What can hang from each mark:
Z: A B
F: G P
B: G T Z
T: B
S: A
R: P
P: E F R
G: B F
C: G

Every row comes from one small tree of marks. The marks that hang from a mark follow it in brackets, in alphabetical order. Every link used is in the known rows. Which tree was each row made from?
Known rows:
C[G[F[P]]]: [ 0.07 -0.14  0.19  0.06 -0.11  0.07  0.12  0.04 -0.21  0.19 -0.06  0.21
 -0.15 -0.13  0.10 -0.10 -0.12 -0.08  0.12 -0.17 -0.06 -0.06  0.22  0.32
 -0.19  0.33]
Z[A B]: [-0.05 -0.03  0.05 -0.04  0.12 -0.09  0.12  0.19 -0.13  0.30 -0.02  0.04
 -0.08 -0.05  0.01 -0.08 -0.15  0.01  0.07 -0.03 -0.05 -0.02 -0.14  0.45
 -0.05 -0.18]
T[B[G Z[A]]]: [-0.16  0.11  0.00 -0.09 -0.18  0.05 -0.06  0.01 -0.13  0.23 -0.14 -0.38
 -0.13  0.13 -0.19 -0.27 -0.41  0.11  0.49 -0.03  0.17 -0.05 -0.24  0.33
 -0.14 -0.19]
G[F[P]]: [-0.02 -0.08  0.00  0.11  0.01 -0.01  0.18  0.04 -0.25  0.24 -0.06  0.27
 -0.16 -0.10  0.09 -0.11 -0.08 -0.10  0.15 -0.12 -0.04  0.02  0.19  0.14
 -0.11  0.25]
Z[A B[G[F]]]: [ 0.09 -0.24 -0.02  0.02  0.13 -0.22 -0.04  0.10 -0.14  0.26 -0.02 -0.14
 -0.06 -0.04 -0.03 -0.24 -0.12  0.08  0.26 -0.12  0.04  0.13 -0.23  0.45
 -0.02 -0.01]
R[P[F]]: [ 0.05  0.01  0.17 -0.01 -0.07  0.01  0.12  0.02 -0.07  0.14 -0.22  0.28
 -0.01  0.11  0.19  0.07 -0.05 -0.01  0.32 -0.04  0.12  0.00  0.17  0.06
 -0.07  0.33]
P[F[G] R]: [-0.02  0.02  0.15  0.05 -0.17 -0.16 -0.03 -0.17 -0.06 -0.17 -0.23  0.19
  0.31  0.05  0.27  0.02  0.14  0.00  0.50 -0.04 -0.06 -0.34  0.17  0.11
  0.01  0.50]
F[G[B[T Z]] P]: [-0.26  0.36  0.08  0.06 -0.49  0.08  0.08 -0.15 -0.13 -0.03 -0.18  0.23
 -0.21  0.07  0.04 -0.20 -0.13 -0.18  0.57 -0.04 -0.04 -0.18  0.20  0.23
 -0.27  0.05]
C[G[B[Z]]]: [-0.05  0.15  0.17 -0.15 -0.35  0.20  0.16  0.03  0.10 -0.04 -0.06 -0.03
 -0.23  0.09  0.05 -0.06 -0.12  0.00  0.41 -0.15  0.10 -0.24 -0.13  0.25
 -0.27  0.06]
Z[B[G]]: [-0.01 -0.06  0.06  0.00 -0.08 -0.02  0.04  0.12 -0.06  0.13 -0.11 -0.14
 -0.04  0.02 -0.03  0.08  0.01  0.01  0.18  0.00  0.06  0.11 -0.25  0.29
  0.01 -0.03]
R[P]: [-0.03  0.00  0.12 -0.11 -0.08  0.09  0.15  0.02 -0.02  0.21 -0.18  0.20
 -0.18  0.10  0.06  0.09 -0.13 -0.06  0.20  0.00  0.01  0.04  0.02  0.09
 -0.17  0.15]
C[G[B]]: [-0.01  0.02  0.32 -0.08 -0.23  0.04  0.11  0.07  0.10 -0.01  0.05  0.03
 -0.20  0.04  0.10  0.06 -0.11  0.02  0.27 -0.15  0.05 -0.22 -0.16  0.29
 -0.15  0.10]
B[G T Z]: [-0.04  0.19 -0.02  0.04 -0.28  0.06 -0.14 -0.17 -0.19 -0.04 -0.18 -0.15
  0.04  0.11 -0.19 -0.31 -0.14  0.04  0.41  0.00  0.15  0.29 -0.11  0.08
 -0.18  0.03]
G[B F]: [ 0.01 -0.10  0.05  0.01  0.01 -0.12  0.15  0.02  0.05  0.07  0.06  0.15
 -0.24  0.04  0.13 -0.09 -0.01  0.01  0.39 -0.16  0.05 -0.10 -0.11  0.13
 -0.08  0.19]
T[B[G Z]]: [-0.14  0.13 -0.01 -0.07 -0.25  0.17  0.00 -0.05 -0.09  0.11 -0.20 -0.30
 -0.15  0.17 -0.15 -0.11 -0.21  0.03  0.48  0.02  0.18 -0.01 -0.19  0.20
 -0.12 -0.04]
R[P[E F[G]]]: [-0.15  0.08  0.19 -0.12 -0.14 -0.08 -0.05 -0.05 -0.15  0.09 -0.26  0.23
  0.11 -0.02  0.22  0.14  0.16  0.00  0.45 -0.10 -0.01 -0.18  0.23  0.16
  0.05  0.50]
G[B[T Z[A]] F]: [-0.04  0.13 -0.04  0.00 -0.11 -0.14  0.01 -0.09 -0.13  0.04  0.01  0.08
 -0.15  0.10 -0.02 -0.53 -0.26  0.08  0.57 -0.16  0.13  0.04 -0.03  0.28
 -0.26 -0.03]
B[G[F[P[R]]]]: [ 0.02 -0.19  0.01  0.11 -0.24 -0.18  0.00 -0.06 -0.24  0.01 -0.12  0.01
  0.10  0.02  0.12 -0.17 -0.09  0.12  0.42 -0.13  0.05 -0.01  0.10  0.13
 -0.06  0.44]
G[B]: [-0.11  0.07  0.13 -0.04 -0.12 -0.03  0.17  0.05  0.09  0.05  0.04  0.10
 -0.22  0.07  0.08  0.04 -0.06  0.01  0.32 -0.08  0.06 -0.12 -0.17  0.12
 -0.06  0.03]
C[G[F]]: [ 0.16 -0.16  0.19 -0.02  0.02  0.02  0.05 -0.02 -0.07  0.10 -0.02  0.11
 -0.09 -0.06  0.05 -0.10 -0.02 -0.01  0.16 -0.15 -0.04 -0.01  0.00  0.27
 -0.15  0.30]
P[E F[G] R]: [-0.16  0.07  0.13 -0.08 -0.19 -0.24 -0.09 -0.11 -0.20 -0.17 -0.18  0.11
  0.42 -0.03  0.28  0.04  0.26  0.12  0.51 -0.13 -0.04 -0.35  0.16  0.14
  0.14  0.61]
B[T Z[A]]: [-0.10  0.24 -0.01 -0.01 -0.10 -0.01 -0.04 -0.09 -0.25  0.11 -0.11  0.04
  0.02  0.05 -0.15 -0.44 -0.30  0.03  0.29 -0.04  0.03  0.15 -0.01  0.24
 -0.25 -0.13]
F[G P[E R]]: [-0.34  0.11  0.10 -0.08 -0.33 -0.11  0.01 -0.04 -0.31 -0.01 -0.17  0.12
  0.19 -0.11  0.20  0.06  0.10  0.03  0.33 -0.10 -0.18 -0.35  0.23  0.21
  0.02  0.43]
C[G[B[T Z] F]]: [ 0.07  0.09  0.14 -0.05 -0.29  0.04  0.03 -0.13 -0.05 -0.12 -0.04  0.10
 -0.16  0.09  0.03 -0.35 -0.12  0.01  0.51 -0.17  0.13 -0.01  0.00  0.32
 -0.33  0.20]
T[B]: [-0.15  0.05  0.12 -0.04 -0.04  0.08  0.11  0.04 -0.10  0.18 -0.09  0.00
 -0.16  0.09 -0.04  0.04 -0.18 -0.04  0.22  0.03  0.04 -0.06 -0.07  0.25
 -0.06 -0.01]
R[P[E]]: [-0.18  0.07  0.12 -0.20 -0.12  0.01  0.08  0.09 -0.15  0.21 -0.14  0.10
 -0.05  0.01  0.07  0.11  0.00  0.06  0.21 -0.08  0.03  0.03  0.02  0.13
 -0.04  0.26]
S[A]: [-0.13 -0.05  0.16  0.03 -0.01 -0.03 -0.08 -0.03 -0.22  0.21  0.03  0.07
  0.15 -0.02 -0.07 -0.06 -0.09  0.04  0.23 -0.02 -0.09 -0.10 -0.17  0.25
 -0.04  0.13]
P[E F[G[B]] R]: [-0.21  0.09  0.19 -0.11 -0.31 -0.30 -0.04 -0.06 -0.06 -0.28 -0.10  0.10
  0.29  0.03  0.37  0.07  0.26  0.18  0.71 -0.19  0.03 -0.49  0.05  0.19
  0.14  0.57]
C[G[B[T] F[P]]]: [ 0.00 -0.02  0.30  0.11 -0.31 -0.04  0.05 -0.04 -0.20 -0.01  0.03  0.26
 -0.19 -0.03  0.12 -0.25 -0.19 -0.03  0.34 -0.17  0.06  0.01  0.19  0.42
 -0.26  0.27]

Which tree is each row?
[-0.23  0.13  0.18  0.06 -0.30 -0.01  0.14 -0.01 -0.01  0.08 -0.06  0.22
 -0.29 -0.02  0.15  0.08 -0.07 -0.16  0.40 -0.09 -0.13 -0.35  0.10  0.22
 -0.11  0.11] : F[G[B] P]
[-0.18  0.31  0.06 -0.01 -0.35  0.04 -0.02 -0.23  0.01 -0.13 -0.16  0.13
 -0.14  0.14 -0.01 -0.19 -0.06 -0.13  0.60 -0.03 -0.03 -0.14 -0.01  0.19
 -0.24  0.03] : F[G[B[T Z]]]
[-0.19 -0.08 -0.02 -0.05 -0.15 -0.18  0.09  0.07 -0.40  0.05 -0.07  0.15
  0.18 -0.12  0.22 -0.11  0.07  0.15  0.28 -0.20 -0.01 -0.13  0.24  0.18
  0.01  0.53] : G[F[P[E R]]]
[-0.06 -0.04 -0.08 -0.06 -0.04 -0.03 -0.08 -0.03 -0.16  0.25 -0.11 -0.33
 -0.16  0.10 -0.16 -0.39 -0.35  0.11  0.56 -0.11  0.17  0.00 -0.17  0.34
 -0.14 -0.04] : T[B[G[F] Z[A]]]
[ 0.09 -0.05 -0.14 -0.01 -0.08  0.03  0.00 -0.10 -0.09  0.09 -0.13 -0.15
 -0.10  0.05 -0.10 -0.25 -0.03  0.03  0.45 -0.12  0.10  0.12 -0.13  0.03
 -0.14  0.19] : B[G[F] Z]
[-0.01  0.02  0.10  0.09 -0.14 -0.08 -0.09 -0.01 -0.18  0.04 -0.12 -0.07
  0.06  0.05 -0.10 -0.11 -0.04  0.01  0.22  0.04  0.10  0.33 -0.18  0.37
 -0.06 -0.04] : Z[B[G T]]
[-0.15 -0.05  0.24 -0.09 -0.26 -0.07  0.10  0.16 -0.22  0.07  0.09  0.12
 -0.17 -0.15  0.21 -0.05  0.00  0.09  0.32 -0.31  0.05 -0.20  0.12  0.39
 -0.08  0.41] : C[G[B F[P[E]]]]
[-0.16  0.10  0.14 -0.01 -0.06 -0.12 -0.09 -0.04 -0.21 -0.01 -0.15  0.14
  0.21 -0.11  0.16  0.07  0.25  0.00  0.38 -0.13 -0.06 -0.21  0.11  0.15
  0.15  0.43] : P[E F[G]]
[-0.18  0.18 -0.02 -0.14 -0.07  0.11  0.08  0.05 -0.15  0.28 -0.12 -0.13
 -0.18  0.10 -0.10 -0.24 -0.37  0.03  0.36 -0.02  0.06 -0.16 -0.08  0.35
 -0.18 -0.20] : T[B[Z[A]]]
[-0.38  0.14  0.15 -0.10 -0.45 -0.16  0.08  0.01 -0.16 -0.10 -0.07  0.12
  0.06 -0.04  0.29  0.09  0.10  0.07  0.54 -0.16 -0.09 -0.49  0.13  0.25
  0.01  0.41] : F[G[B] P[E R]]
[-0.21  0.13  0.19 -0.06 -0.19 -0.19 -0.02  0.00 -0.06 -0.09 -0.05  0.12
  0.08 -0.03  0.25  0.09  0.23  0.06  0.56 -0.17  0.02 -0.34  0.02  0.18
  0.14  0.38] : P[E F[G[B]]]
[-0.24 -0.04  0.05 -0.08 -0.28 -0.23  0.15  0.11 -0.24 -0.06  0.03  0.15
  0.03 -0.04  0.30 -0.08  0.06  0.20  0.48 -0.26  0.07 -0.28  0.14  0.21
  0.00  0.50] : G[B F[P[E R]]]
[ 0.11 -0.14  0.24 -0.05 -0.11 -0.04  0.10  0.02  0.09  0.01  0.08  0.10
 -0.24  0.01  0.14 -0.07 -0.05  0.03  0.36 -0.20  0.05 -0.16 -0.09  0.30
 -0.16  0.26] : C[G[B F]]
[ 0.08 -0.14  0.05  0.11  0.03 -0.29 -0.17 -0.01 -0.27  0.16 -0.04 -0.07
  0.06  0.00 -0.10 -0.40 -0.18  0.09  0.32 -0.07  0.09  0.33 -0.16  0.52
 -0.08 -0.02] : Z[A B[G[F] T]]
[ 0.07 -0.18  0.18  0.02 -0.24 -0.03  0.11 -0.01 -0.23  0.01 -0.09  0.19
  0.08 -0.05  0.23 -0.12 -0.11  0.06  0.25 -0.17 -0.04 -0.20  0.25  0.33
 -0.20  0.50] : C[G[F[P[R]]]]
[-0.29  0.08  0.06 -0.07 -0.27 -0.09  0.09  0.11 -0.37  0.02 -0.10  0.11
  0.20 -0.09  0.18  0.01  0.01  0.15  0.22 -0.11 -0.03 -0.17  0.16  0.18
  0.02  0.40] : F[P[E R]]
[-0.28  0.25  0.03 -0.03 -0.32  0.03  0.12  0.00 -0.06  0.18 -0.08  0.09
 -0.29  0.00  0.07 -0.19 -0.27 -0.12  0.53 -0.13 -0.11 -0.42  0.10  0.32
 -0.23 -0.08] : F[G[B[Z[A]]] P]
[-0.12  0.17 -0.05  0.08 -0.30  0.03  0.16 -0.07 -0.23  0.02 -0.09  0.26
 -0.24  0.05  0.06 -0.35 -0.18 -0.05  0.52 -0.13  0.12  0.04  0.20  0.19
 -0.29  0.14] : G[B[T Z] F[P]]
[ 0.09  0.00  0.10 -0.13 -0.22  0.10  0.16 -0.01  0.08 -0.01 -0.01  0.03
 -0.26  0.06  0.10 -0.18 -0.06  0.02  0.48 -0.22  0.11 -0.22 -0.07  0.25
 -0.26  0.21] : C[G[B[Z] F]]
[-0.10  0.06  0.14 -0.12 -0.09 -0.06  0.05  0.08 -0.20  0.12 -0.19  0.20
  0.11  0.00  0.20  0.10  0.07  0.12  0.33 -0.12  0.14  0.00  0.17  0.11
  0.05  0.46] : R[P[E F]]
[-0.21  0.30  0.08 -0.03 -0.28 -0.08 -0.08 -0.20 -0.05 -0.01 -0.08  0.06
 -0.13  0.11 -0.04 -0.37 -0.24 -0.05  0.62 -0.08 -0.04 -0.18 -0.04  0.33
 -0.26 -0.13] : F[G[B[T Z[A]]]]
[ 0.00  0.02  0.21 -0.02 -0.12 -0.01  0.02 -0.13 -0.02  0.10 -0.31  0.31
 -0.01  0.08  0.21  0.11  0.02 -0.14  0.45 -0.02 -0.04 -0.18  0.23  0.12
 -0.08  0.38] : R[P[F[G]]]
[-0.21  0.11  0.25 -0.16 -0.28 -0.14  0.02 -0.01  0.00  0.00 -0.17  0.22
 -0.04  0.06  0.31  0.17  0.14  0.04  0.65 -0.16  0.06 -0.33  0.11  0.18
  0.03  0.47] : R[P[E F[G[B]]]]
[-0.15  0.00  0.06  0.13 -0.22 -0.21 -0.19 -0.05 -0.49  0.08 -0.05  0.00
  0.11 -0.13 -0.07 -0.30 -0.04  0.11  0.31 -0.16  0.10  0.33  0.13  0.23
  0.01  0.37] : B[G[F[P[E]]] T]
[-0.02  0.14 -0.05  0.00 -0.17 -0.02  0.08 -0.13 -0.08 -0.06 -0.06  0.16
 -0.17  0.12  0.01 -0.36 -0.07  0.00  0.55 -0.12  0.15  0.08  0.00  0.13
 -0.24  0.12] : G[B[T Z] F]
[ 0.05  0.03 -0.07  0.07 -0.09 -0.15 -0.22 -0.18 -0.26  0.10 -0.09 -0.14
  0.03  0.05 -0.18 -0.60 -0.28  0.12  0.49 -0.13  0.13  0.30 -0.09  0.23
 -0.21  0.03] : B[G[F] T Z[A]]
[-0.23  0.01  0.05 -0.03 -0.15 -0.13  0.16  0.17 -0.23  0.13  0.08  0.17
 -0.19 -0.12  0.17 -0.05  0.05  0.08  0.36 -0.25  0.06 -0.13  0.10  0.21
  0.02  0.32] : G[B F[P[E]]]
[-0.08  0.06  0.10  0.03  0.04 -0.13  0.00  0.08 -0.24  0.18 -0.05  0.11
  0.04 -0.01 -0.05 -0.24 -0.20  0.01  0.11  0.01 -0.01  0.19 -0.07  0.53
 -0.12 -0.18] : Z[A B[T]]
[ 0.00  0.00  0.11  0.08 -0.07 -0.17  0.02 -0.10 -0.07 -0.03  0.03  0.22
 -0.13  0.08  0.04 -0.26 -0.06  0.01  0.42 -0.11  0.10  0.12 -0.03  0.18
 -0.13  0.17] : G[B[T] F]
[-0.11  0.21  0.06 -0.03 -0.19 -0.10  0.03 -0.05  0.03  0.00 -0.11  0.07
 -0.07  0.07  0.17 -0.22 -0.11  0.00  0.72 -0.15  0.04 -0.42  0.02  0.25
 -0.11  0.08] : P[F[G[B[Z[A]]]]]
[-0.04  0.24  0.22 -0.08 -0.42  0.12  0.03 -0.08 -0.01 -0.14 -0.07  0.04
 -0.13  0.12 -0.01 -0.22 -0.18  0.01  0.44 -0.09  0.14 -0.04 -0.05  0.31
 -0.31  0.05] : C[G[B[T Z]]]
[ 0.01 -0.09  0.02  0.20 -0.15 -0.12 -0.01  0.01 -0.37  0.14 -0.13  0.08
 -0.03 -0.05 -0.03 -0.22 -0.09 -0.03  0.26 -0.04  0.09  0.32  0.09  0.42
 -0.10  0.14] : Z[B[G[F[P]] T]]
[-0.15  0.27  0.04 -0.04 -0.22 -0.07  0.02 -0.05 -0.11  0.02 -0.01  0.03
 -0.12  0.12 -0.06 -0.40 -0.31  0.07  0.48 -0.09  0.12  0.01 -0.10  0.28
 -0.25 -0.18] : G[B[T Z[A]]]
[-0.03 -0.09  0.08  0.00  0.01 -0.14 -0.03  0.14 -0.10  0.24 -0.02 -0.20
 -0.03 -0.01 -0.06 -0.11 -0.19  0.09  0.19 -0.05  0.04  0.08 -0.28  0.44
  0.00 -0.16] : Z[A B[G]]
